Each row was made from one small tree. The marks that hang from a mark follow it in brackets, in alphabetical order. Every link used is in the known rows. Write each row's tree.
Known rows:
mirosag{batud setos tido{lazar{zemeg} lenu}}: [-5,27,-10,170,124,16,1,334,45,-41,-371,9,123,7,-50,77,-27,48,62,243,19,178,-147,-77,305,-88,92,-33,-59,61,-135,73,-8,16,329,-49,34,81,234,25,-135,-490,-19,-83,-66,-106,149,31]
lazar{batud zemeg}: [99,67,-3,-7,216,22,22,56,58,-61,-175,-82,47,38,120,-7,99,56,-32,82,-2,95,-22,-173,-78,-82,-68,-122,-12,-100,-81,158,128,-82,42,-122,53,-38,62,-93,-238,-4,93,-29,71,95,-55,-18]
dasov{mirosag{tido{lazar{batud zemeg}}}}: [113,30,-54,15,-386,86,14,182,50,15,-193,-39,30,20,70,76,79,-19,48,385,68,225,-30,-233,73,-49,90,-146,-118,-175,-112,166,247,-143,200,-119,-44,49,109,-68,-161,-124,34,7,52,69,33,89]
zemeg{mirosag{batud tido}}: [92,15,-42,131,376,15,-91,249,143,-69,-195,60,15,77,-237,-59,-176,43,-111,299,-14,54,48,-195,299,-55,-24,-47,50,-249,-58,155,118,111,106,44,178,7,226,-39,-100,-105,-10,-27,-129,31,64,-30]
lenu{dasov{lazar{zemeg} mirosag} setos}: [-24,-26,-1,-84,-343,57,-6,-20,-132,-39,77,6,-157,8,-205,-16,85,144,193,226,-66,59,-97,31,-450,-65,-70,-100,-18,-136,-85,218,246,61,-3,-78,270,-55,-70,-66,-217,-40,144,-41,41,235,82,-43]
tido{lazar{batud} lenu{dasov musu}}: [83,-60,63,12,-99,58,108,153,215,-33,81,-57,-55,10,38,30,162,147,112,9,-218,-51,-79,244,-72,-115,-144,-27,107,-204,15,167,-43,-12,-109,-76,135,-123,4,-145,-225,-224,102,-19,-20,88,-4,-59]
lenu{batud dasov}: [85,-18,25,-69,457,47,61,43,-32,-61,166,-5,-178,21,-253,-93,17,153,117,52,-148,-55,-7,85,-128,-89,-178,48,-28,-72,34,193,-114,167,-236,35,303,22,-20,-93,-240,36,134,2,-28,151,45,-50]
lenu{batud}: [89,89,0,-3,623,19,22,83,39,-84,64,7,-72,74,-248,-70,-12,119,26,93,-105,15,-2,40,35,-57,-127,-31,42,-95,14,172,-79,192,-79,-11,234,67,-41,-113,-224,23,78,-32,25,119,-61,-66]
dasov{lazar{setos zemeg{lenu{batud} mirosag}}}: [4,-8,-7,111,-345,78,23,-173,-8,-68,-16,-85,-110,72,87,-88,-20,148,108,147,-107,-180,-73,-87,-321,-44,-53,-32,305,-364,-10,279,302,128,-80,-5,141,74,199,-38,-181,171,37,-145,157,28,-31,223]
zemeg{mirosag{setos}}: [56,80,-2,159,692,0,-73,116,20,-92,-119,11,-25,47,-325,-57,-85,64,-49,185,-28,-62,70,-130,191,-58,-16,47,69,-269,-28,138,135,127,14,22,200,-51,132,-77,-171,30,78,-93,-45,52,-86,-63]
zemeg{mirosag}: [61,59,-15,111,633,14,-46,105,119,-112,-83,13,-26,76,-230,-81,-51,79,-112,151,-62,-85,100,-127,215,-86,-75,-47,186,-401,-5,185,169,169,-40,1,171,-33,46,-84,-187,63,87,-86,-15,83,-117,-60]
musu{lenu{batud dasov{lazar}} mirosag{setos}}: [113,28,92,-2,312,107,46,-15,-194,-2,374,44,-210,56,-424,-82,66,247,262,113,-190,-220,-4,260,-527,42,-92,-6,-31,146,-107,257,32,78,-296,104,398,108,-65,-120,-146,-20,7,42,-187,110,40,-7]
zemeg{lenu{dasov musu setos} mirosag{tido}}: [-22,-86,-22,46,-402,33,-42,124,285,-73,273,19,-210,15,-283,-68,-62,228,-16,183,-272,-296,-61,5,-292,-85,-242,58,149,-275,91,242,199,91,-82,70,248,-240,219,-180,-237,76,48,30,-152,134,137,-104]
dasov{lazar{batud setos} mirosag}: [137,113,9,-6,-354,95,-23,-57,-108,-5,57,-33,-113,73,-52,-2,102,-10,292,388,52,184,-8,-94,-320,-65,71,-153,-33,-275,-113,188,220,-158,154,-142,156,66,10,-100,-93,135,36,-114,135,161,-88,174]
tido{lazar lenu{musu setos}}: [-55,43,22,89,98,20,21,252,298,-89,156,38,14,79,-159,65,86,232,63,42,-199,0,-112,266,111,-161,-166,-7,143,-227,43,173,2,216,17,-77,129,-110,-23,-159,-261,-289,27,-66,-23,140,-99,-226]
musu{lenu}: [34,147,19,33,818,50,-7,160,91,-71,20,50,-38,110,-328,-51,65,90,-30,161,-81,-116,114,44,-13,-95,-87,-119,102,-221,-74,222,16,152,60,-21,163,89,-94,-118,-212,-65,20,23,-72,119,-88,-9]
zemeg{lenu{dasov} mirosag}: [22,-68,8,84,224,37,29,22,48,-104,7,-14,-214,17,-207,-127,-24,79,-153,136,-183,-313,91,54,86,-80,-107,-87,253,-463,48,245,190,152,-291,54,215,-50,30,-55,-228,75,139,-71,11,79,14,34]
lenu{batud dasov musu}: [96,2,46,-94,333,40,26,34,137,-49,317,-16,-159,51,-260,-86,27,207,163,0,-207,-166,-31,159,-230,-116,-264,110,6,-23,67,181,-106,178,-204,31,339,-134,52,-172,-229,68,138,63,-87,173,44,-100]
musu{mirosag}: [142,141,33,79,539,38,-40,177,87,-102,57,33,33,92,-177,-16,57,94,-10,125,-62,-62,94,52,246,-77,-47,-159,0,-82,-40,193,65,77,-166,-73,196,69,-118,-127,-193,4,48,-28,-77,98,-125,-139]
lazar{batud setos zemeg{lenu}}: [48,34,11,56,-308,56,25,-25,46,-65,-115,-149,-30,22,277,-16,114,61,63,134,-24,-28,-62,-158,-256,-87,-1,-139,28,-203,-36,195,155,-169,52,-146,-54,46,162,-76,-236,91,58,-70,170,29,-19,240]
mirosag{tido{lenu{dasov}}}: [-10,25,13,17,121,28,29,262,190,-62,-29,24,-160,28,-185,-1,43,27,126,120,-63,-19,-53,30,16,-136,-46,-73,21,-125,-32,171,-94,4,125,-43,233,39,6,-45,-206,-165,33,-55,-174,44,153,-22]
mirosag{batud setos tido{lazar lenu}}: [24,29,-14,159,368,3,-7,383,44,-36,-236,55,37,42,-202,71,-65,24,50,294,-23,185,-88,40,441,-66,80,-43,-48,-14,-114,82,-72,64,284,-14,112,137,165,0,-115,-478,-39,-101,-114,-75,112,-19]
mirosag{batud tido{lenu}}: [29,74,-19,90,370,23,-21,319,183,-99,-238,63,-9,79,-162,24,-41,13,16,198,-9,106,-60,-28,258,-73,-11,-104,14,-104,-92,129,-128,46,277,-55,181,65,82,-6,-136,-287,-36,-56,-116,-23,99,-45]
zemeg{lenu mirosag{setos}}: [6,77,-13,174,477,5,-42,70,19,-124,-111,1,-90,44,-316,-78,-90,35,-158,240,-67,-222,68,-63,197,-34,-31,-15,198,-375,-20,179,217,123,-78,17,153,-53,113,-62,-188,57,77,-116,34,3,-59,23]
lazar{batud setos zemeg{lenu{dasov} mirosag}}: [64,-124,35,85,-521,93,47,-79,4,-60,-109,-159,-123,-28,206,-100,75,126,29,86,-132,-167,-47,-194,-408,-98,-20,-54,77,-323,23,267,273,-145,-254,-25,47,-92,262,-40,-244,148,111,-42,110,14,48,297]
tido{lazar}: [51,78,-5,54,617,-1,13,199,67,-44,-49,1,28,73,-160,10,7,61,-44,225,-34,31,89,76,484,-160,-49,-139,88,-290,-16,148,77,171,46,-57,106,165,-90,-86,-204,-211,91,-66,2,120,-116,-107]
dasov{lazar}: [46,148,-3,-32,482,-20,-20,48,-16,-59,-28,20,-74,103,-190,-31,19,12,45,260,35,-1,62,97,141,-103,-92,-183,166,-266,-85,155,145,153,248,-66,228,131,-129,-101,-145,-10,64,-143,-21,178,-75,-108]
lenu{setos}: [-1,79,-12,12,443,-1,-38,167,108,-102,79,37,-60,64,-269,-30,13,156,-9,136,-81,68,-19,25,-12,-101,-136,-71,-25,-138,15,179,16,135,83,-46,206,4,-72,-129,-269,-61,60,-26,-26,208,-95,-191]

Which tree is each row?
[143,104,-10,-58,-23,67,3,-19,-103,-29,13,13,-109,72,-146,-3,60,-40,99,359,36,118,49,35,-153,9,3,-206,24,-315,-128,183,246,-83,149,-107,181,37,-144,-95,-111,38,77,-85,92,177,-78,1] | dasov{lazar{batud} mirosag}
[104,99,15,27,-39,77,-103,21,-175,-47,-35,35,-43,113,-212,-16,6,5,270,460,41,162,20,-27,-61,-95,63,-132,-6,-258,-137,143,134,19,173,-102,214,130,21,-21,-58,-55,30,-104,78,138,-34,143] | dasov{lazar{setos} mirosag{batud}}
[-4,-41,-32,88,-230,55,91,308,233,-23,17,6,-19,26,-7,89,67,141,69,187,-104,279,-175,35,-62,-24,-18,-106,-23,-138,-28,192,22,-72,174,-49,35,42,36,-113,-246,-328,-58,-44,-26,59,-21,-117] | mirosag{tido{lazar{batud} lenu{setos}}}
[-4,88,-25,43,222,68,31,222,248,-71,-32,37,-109,77,-174,6,-17,82,143,106,-53,70,-110,-5,10,-48,-71,0,44,-96,-24,193,-158,114,142,-14,219,79,46,-69,-211,-100,-32,-55,-65,-10,70,-59] | mirosag{tido{lenu{batud}}}
[23,39,-31,135,-146,58,-99,159,204,-47,-243,-62,61,71,58,-9,-14,100,116,264,19,17,-28,-403,-45,-151,22,-3,15,-216,-43,199,203,-23,228,-22,57,21,340,-53,-160,67,-7,-65,-70,-6,54,160] | lazar{setos zemeg{mirosag{tido}}}
[77,-32,25,-79,-295,42,-65,29,-52,-39,324,74,-154,52,-413,-32,23,185,216,268,-176,11,-109,219,-395,-97,-183,-21,-61,-83,-32,174,132,119,-4,-22,374,-189,-3,-123,-144,-112,102,16,-37,291,92,-137] | lenu{dasov{lazar mirosag{batud}} musu setos}
[-10,155,-5,52,-453,100,-54,144,97,-34,-63,49,-126,109,-117,66,78,-45,389,457,80,119,-78,-63,-117,-116,120,-141,42,-279,-141,187,118,-89,391,-137,194,128,46,-18,-81,-66,-59,-153,-2,20,71,171] | dasov{lazar{setos} mirosag{tido{lenu}}}
[-12,99,-21,74,327,33,13,223,90,-66,-10,51,-109,41,-281,27,-33,63,184,140,-30,68,-149,-40,-39,-11,-24,75,-59,62,-50,149,-176,53,217,-4,243,44,157,-69,-163,-91,-19,-49,-102,-69,98,-30] | mirosag{setos tido{lenu{batud}}}
[42,-24,51,-73,-280,78,55,-119,-105,-5,95,-103,-139,37,75,-57,88,199,379,99,-84,-11,-132,8,-513,-129,-91,37,14,-7,-40,216,46,54,33,-32,242,136,111,-43,-200,58,101,-64,41,132,85,150] | lenu{batud dasov{lazar{setos zemeg}}}
[-7,-3,22,18,184,52,54,171,34,-39,69,29,-222,-16,-296,-14,-4,106,257,79,-87,-3,-157,39,-218,-29,-70,129,-105,115,-21,166,-231,6,57,45,316,8,138,-66,-201,-126,30,-22,-151,-22,224,15] | mirosag{setos tido{lenu{batud dasov}}}
[102,53,-27,58,137,10,18,216,22,26,-92,-25,8,9,-104,56,-30,3,43,354,47,178,-42,-135,69,-39,46,-57,-143,7,-99,84,44,-127,290,-44,47,102,177,-117,-127,-194,0,-24,-83,51,16,-55] | mirosag{setos tido{lazar{batud}}}
[87,123,-32,55,578,-26,-92,262,-29,-49,-127,51,1,52,-314,-11,-127,9,28,366,73,134,-16,-141,192,-73,-14,-2,-152,111,-115,66,-70,3,351,-2,208,43,204,-56,-94,-203,3,-2,-165,24,109,-42] | mirosag{batud setos tido}
[-12,-84,27,50,12,88,3,195,-53,-115,21,94,-173,9,-355,-25,49,141,162,137,-188,132,-122,143,-165,-27,-51,-43,-114,-85,-33,189,-45,98,-190,-28,283,-102,-88,-30,-221,-241,71,-15,14,124,83,-36] | tido{lenu{dasov{mirosag{batud}} setos}}
[57,-114,45,23,41,59,164,174,73,-30,-25,-38,-105,-14,35,8,142,80,67,41,-150,68,-55,197,57,-102,-36,-113,80,-210,-11,196,-25,-42,-127,-67,99,48,-40,-56,-247,-292,97,-86,31,50,-7,-14] | tido{lazar{batud} lenu{dasov}}
[183,118,46,119,686,15,-72,204,-105,-95,-19,39,74,59,-310,-24,-45,86,4,211,-31,27,13,33,231,-15,6,-70,-154,131,-97,102,-3,31,-159,-37,233,16,52,-71,-131,-164,13,-27,-119,37,-33,-118] | musu{mirosag{batud setos}}
[114,55,31,17,-71,51,-15,28,37,-31,-181,-138,61,39,218,-6,116,74,166,131,31,140,-67,-244,-249,-139,-12,-78,-101,-74,-42,158,94,-168,116,-138,3,41,196,-88,-216,44,60,-66,99,77,-57,161] | lazar{batud setos zemeg}
[44,-48,32,-87,88,28,14,32,139,-64,474,6,-167,37,-303,-68,31,354,181,-37,-284,-115,-144,178,-464,-85,-333,163,-60,51,109,209,-131,200,-244,42,350,-222,34,-218,-288,37,110,76,-86,231,39,-215] | lenu{batud dasov musu setos}
[73,49,-16,20,52,29,60,9,55,-79,-136,-92,-26,28,118,-31,76,27,-150,98,-32,-77,-12,-58,-76,-58,-69,-180,126,-241,-62,181,212,-63,3,-120,-3,-23,35,-82,-255,41,104,-40,133,57,-33,103] | lazar{batud zemeg{lenu}}
[122,35,40,-61,15,105,18,-53,-258,21,172,27,-243,5,-385,-48,123,50,247,331,-53,-41,21,86,-652,25,23,-84,-94,-72,-173,219,188,-132,44,-21,274,-32,-67,-95,-98,6,64,8,-44,142,67,120] | musu{lenu{dasov{lazar{batud} mirosag{setos}}}}
[-7,38,-24,72,-21,11,-69,331,327,-94,76,80,6,85,-236,40,-12,178,113,128,-155,86,-185,73,-48,-79,-172,30,-15,-24,-18,132,-112,81,244,-53,197,-171,171,-127,-192,-281,-61,4,-156,77,109,-146] | mirosag{batud tido{lenu{musu setos}}}
[139,195,22,64,185,2,-129,265,189,-48,211,54,38,76,-280,40,-14,109,130,268,-12,-140,1,-82,54,-94,-71,34,-111,135,-49,105,42,-57,121,-54,226,-124,209,-195,-123,11,-44,11,-280,71,34,-164] | lenu{musu{mirosag{setos tido}}}
[75,165,17,9,-112,73,-75,-12,-91,-42,23,22,-104,121,-202,8,65,-5,287,430,67,75,42,-32,-76,-137,59,-151,36,-311,-100,187,200,12,190,-124,198,118,-43,-58,-115,42,48,-139,101,167,-74,120] | dasov{lazar{setos} mirosag}
[-11,37,10,114,-133,45,20,67,77,-58,-153,-108,26,46,154,8,87,91,17,230,-53,-78,-30,-15,198,-199,23,-157,116,-321,-17,193,199,54,-10,-103,-48,177,115,-42,-251,-108,68,-84,156,35,-47,172] | tido{lazar{setos zemeg{lenu}}}
[-78,-43,31,11,135,42,47,179,118,-116,132,40,-172,18,-258,-25,85,194,140,-27,-197,0,-113,174,-228,-111,-157,-55,9,-129,44,203,-92,90,-89,-29,257,-50,-80,-98,-293,-169,84,-52,-35,138,16,-121] | tido{lenu{dasov setos}}
[183,19,89,-42,157,71,16,66,104,-64,424,5,-114,57,-216,-76,56,270,184,-46,-257,-248,-13,210,-165,-82,-238,52,-35,90,49,203,-62,139,-450,24,351,-143,-12,-197,-234,121,78,115,-146,161,23,-158] | lenu{batud dasov musu{mirosag}}
[82,36,32,66,90,41,65,192,266,-55,24,-43,57,67,55,63,127,99,37,61,-157,16,-60,170,138,-116,-108,-64,158,-272,-7,147,11,21,12,-110,39,-108,48,-140,-217,-214,40,-63,30,68,-80,-83] | tido{lazar{batud} lenu{musu}}
[64,47,-11,-45,-44,65,-55,197,49,-39,53,54,-187,25,-328,-16,10,-7,156,376,0,-31,35,-96,2,-116,-4,-83,-144,-111,-41,177,43,-28,60,-34,272,14,-4,-71,-165,0,78,33,-107,121,150,-13] | lenu{dasov{mirosag{tido}}}
[16,-50,20,-42,33,57,91,-65,-11,-76,59,-63,-175,-10,-34,-116,32,156,0,-12,-170,-226,-70,51,-240,-58,-152,-32,107,-84,16,229,30,159,-211,11,188,26,17,-65,-293,83,151,-12,73,73,106,67] | lazar{zemeg{lenu{batud dasov}}}
[55,39,-28,104,209,-1,-50,280,-26,-12,-303,-13,132,21,-99,48,-83,31,-6,349,78,177,-79,-170,307,-104,65,-22,-142,92,-123,60,82,35,319,-35,33,106,286,-26,-111,-395,14,-18,-113,-20,133,-31] | mirosag{batud setos tido{lazar{zemeg}}}
[-44,46,37,142,-98,62,42,189,135,-69,-273,-70,107,67,186,68,163,91,163,94,-32,101,-92,-25,182,-207,44,-67,124,-217,-32,170,55,33,110,-143,-52,146,113,-2,-237,-269,37,-133,93,-19,-47,143] | tido{lazar{setos zemeg} lenu}
[20,-47,25,-130,-349,47,50,-72,26,-33,370,-33,-133,32,-127,-36,58,325,256,-21,-222,-93,-213,149,-683,-95,-316,96,58,68,21,217,82,179,-24,5,325,-190,70,-173,-258,36,118,32,-38,245,84,-162] | lenu{batud dasov{lazar{zemeg}} musu setos}
[88,-11,-19,167,492,27,-39,109,55,-139,-162,25,-35,74,-216,-110,-119,53,-263,234,-133,-164,83,1,346,-21,-67,-117,235,-444,-21,198,182,199,-159,12,151,-11,66,-25,-167,-54,47,-85,57,1,-28,50] | zemeg{lenu mirosag{batud}}
[-38,54,15,16,144,41,17,139,262,-117,320,33,-84,87,-256,0,64,281,148,-85,-265,-1,-172,201,-286,-55,-260,132,78,-76,57,198,-144,212,-90,-25,263,-199,22,-181,-280,-47,25,-13,-2,131,-49,-196] | tido{lenu{batud musu setos}}
[-12,79,-34,90,-54,80,-3,325,189,-43,-126,86,-30,63,-223,90,52,-36,111,375,6,117,-2,22,368,-74,92,-145,58,-323,-86,163,95,40,181,-88,108,102,-42,-26,-168,-271,-9,-70,-9,18,33,16] | dasov{mirosag{tido{lazar lenu}}}
[114,-17,10,127,-186,75,-44,12,69,-54,-220,-133,85,40,228,-40,74,122,80,120,-35,83,-36,-353,-224,-90,8,-18,20,-257,-32,200,222,-117,-15,-67,-13,-66,288,-63,-197,102,52,-61,97,11,-85,205] | lazar{batud setos zemeg{mirosag}}
[-17,54,-18,165,281,7,-33,17,-3,-109,-244,-36,-21,16,-152,-66,-47,59,-166,150,-50,-213,21,-189,87,-50,-32,-26,188,-307,-36,184,280,78,-32,0,68,-82,184,-19,-200,68,96,-99,77,-27,-18,76] | lazar{zemeg{lenu mirosag{setos}}}
[38,83,-46,126,452,-5,-98,205,110,-64,-127,30,-19,51,-330,-31,-132,24,-6,329,35,-17,41,-249,132,-82,12,38,7,-182,-75,134,138,29,202,36,200,-30,264,-84,-109,42,10,-71,-156,12,58,-40] | zemeg{mirosag{setos tido}}
